What can hang from each mark
U: M Q W
D: A B
V: N W
Q: U
A: D K
K: A B
W: U V
N: K
B: D

Every row comes from one small tree of marks. Brackets hold a mark, then the marks that hang from it, in alphabetical order. Every link used is in the known rows. Which tree was each row made from?
(in the rows, 128 means zero)
Known rows
[Q U]: [114 132 113 140 133  83  97 138 120 115 117 152  95 128 147 121  55 104
 108 127 150 126 139 123]
[U M]: [109 117 124 140 172 109  88 112 119 135 143 166 121  99 165 138  99 147
 106 122 144 133 118 123]
[N [K A]]: [125 131 125 127 162 102  66  90 132 100 120 134 130 108 136 135  48 152
 124 117 152 162 117 117]
[Q [U M [W [V [N K]]]]]: [119 132  79 109 150 106  94 107 112 170 118 133  92  57 168 107  65 114
 141  60 156 135 145 107]
[Q [U W]]: [124 154 101 137 113  80  97 139 111 130 115 140  90 117 151 126  40  96
 107 102 163 142 147  96]
[N K]: [120 126 125 140 152 100  81 110 114 112 115 152 125 103 162 127  45 137
 129 115 146 153 124 112]
[B [D [A K]]]: [120 150 126 126 156 118  76 107  98 107 112 157  89 138 160 137  57 118
  96 154 155 177 142 153]
[V [N [K A B]] [W [U Q]]]: [137 185  87 130 144 134 101  83 123 120 124  82 119 117 117 112  46  93
 147 105 146 150 152 102]
[Q [U M [W [V N]]]]: [121 134  73 120 145  99 104 116 117 172 124 138  84  75 165 104  73 105
 121  73 153 127 147 109]
[V [N [K [A D] B]] [W U]]: [140 207  98 137 152 114  83  75 113 114 121  65 110 124 120 117  76  93
 136 107 178 166 175 108]
[U M Q [W [V [N [K B]]]]]: [126 119  56 129 159 147 115  88 123 169 128 137 136  45 188 105  88 142
 148  58 136 139 137 100]
[W U V]: [132 119  69 145 133 108  94 108 111 128 141 172 108 110 195 103  68 134
 133 112 160 125 158 146]
[W [U M Q] [V N]]: [117 107  67 137 157 144 119  95 124 169 140 166 112  76 191  94  78 140
 159 110 130 104 166 147]
[D [A K] B]: [134 147  83 141 142 103 103  98 108  88 125 110 119 148 160 127  48  74
  82 127 148 151 128 113]
[V [N [K B]] [W U]]: [132 189  89 136 139 113  92 102 101 126 125  86 108 126 138 108  48  70
 138  96 157 156 153  88]
[A D [K B]]: [152 184  93 157 143 119  87 111 102 110 114 129 136 120 171 110 143 117
  87 105 185 157 181 142]
[V N [W U]]: [130 181 101 152 136  93 109 109 102 149 130 113  77 134 140 105  36  66
 119 127 143 145 158 106]
[B D]: [104 109 137 147 151 105  81 121 108 116 118 173  99 136 162 130  69 135
 121 154 149 174 132 135]
[W U [V N]]: [128 122  65 149 138 105 103 100 116 149 131 144  99 117 184  83  49 107
 139 107 146 131 167 131]
[N [K A B]]: [126 139 101 126 157 114  60  90 135  78 126 107 152 121 138 131  75 143
 119  98 163 164 115 102]

Which tree is each row?
[129 134  82 119 178 133  78  61 124 149 133 125 118  70 170 112 101 157
 161  96 172 138 180 151]
[W [U M] [V [N [K [A D]]]]]
[129 128 107 162 151  84  93  87 136  87 126 108 131 141 141 135  97 127
 104 141 162 158 148 121]
[K [A [D B]]]
[123 126  72 117 154 136  66  79 118 115 124 113 120 120 161  94  70 129
 166  97 170 164 161 134]
[W U [V [N [K A [B D]]]]]
[124 126  79 115 142 104  99 123 114 156 133 163  90  71 174 121  86 127
 117  77 163 126 141 121]
[Q [U M [W V]]]
[127 128 118 143 156  98  81  79 130  86 115 106 141 116 142 137  78 141
 130 124 166 167 141 115]
[N [K [A [D B]]]]
[123 136  79  97 159 108  83  93 128 157 122 117  98  65 144 111  67 127
 139  62 160 140 139 112]
[Q [U M [W [V [N [K A]]]]]]
[117 107  75 125 160 153 110  85 119 166 130 159 123  56 186  98  67 149
 180  97 132 113 163 143]
[W [U M Q] [V [N K]]]
[125 113  67 140 156 130 129  94 125 187 131 163 108  50 190 101  74 139
 133  85 123 131 143 114]
[U M Q [W [V N]]]
[120 113  56 125 159 163 104  88 121 148 136 141 141  67 189  97  90 142
 172  82 144 113 161 130]
[W [U M Q] [V [N [K B]]]]
[128 159 111 140 146 132 115 113 105 147 144 166  98  91 157 141  83 126
 128 134 142 119 148 138]
[V [W [U M Q]]]
[131 157 102 135 142 135  68 121  95 107 117 143 129 136 160 110 114 114
 100 108 169 175 146 139]
[A [K [B D]]]
[135 133  66 151 136  88 111 102 117 166 122 141  92  94 185  88  42 101
 111  79 142 158 144  96]
[U [W [V N]]]
[112 126 122 119 164 126  48  91 125  78 119 118 143 131 135 138  84 150
 133 114 170 185 117 118]
[N [K A [B D]]]
[122 166 113 130 159 138 112  95 105 166 127 129 100  76 141 120  49 109
 161 115 131 132 155 116]
[V [N K] [W [U M Q]]]
[126 112  76 128 162 137 121  87 119 185 122 160 117  34 189 106  63 149
 153  70 126 140 140 111]
[U M Q [W [V [N K]]]]
[119 117  76 120 167 134  85  85 112 161 135 145 115  72 186 100  73 139
 164  86 152 127 158 133]
[W [U M] [V [N K]]]
[105 131 103 139 155 113  78 111 116  75 129 129 112 162 162 144  74 112
 100 146 164 172 125 119]
[K [B [D A]]]
[121 165 105 143 152 127 124 104 111 168 136 133  89  97 145 117  62  97
 135 130 129 123 159 119]
[V N [W [U M Q]]]
[121 139  62 107 150 117  89 110 115 151 121 110 110  71 165 106  83 105
 135  46 165 134 142  98]
[Q [U M [W [V [N [K B]]]]]]
[135 154 100 152 156  99  78  92 138  79 132 103 137 140 145 134 127 138
  94 124 182 160 152 123]
[K [A D] B]
[136 129  67 142 171 105  89  71 139 121 117 106 125  96 164  92  98 135
 129  90 159 160 155 130]
[W [V [N [K [A D] B]]]]
[129 145  56 124 126  97  97 117 117 138 109 107 104  95 163  92  50  88
 132  52 163 146 150  90]
[Q [U [W [V [N [K B]]]]]]
[131 172 100 159 132 112 131 111 110 156 124 129  83 120 142 103  32  78
 133 138 127 131 164 113]
[V N [W [U Q]]]
[133 154 108 139 162 109  66  83 132  78 120 104 150 115 145 137 104 151
 121 109 182 168 144 119]
[N [K [A D] B]]
[123 111  77 114 168 155  97  68 134 154 134 145 126  61 169 104  69 161
 176  97 138 117 159 148]
[W [U M Q] [V [N [K A]]]]
[118 118  70 132 161 123  98  96 117 164 143 149 106  89 187  94  85 127
 143  99 150 121 159 136]
[W [U M] [V N]]
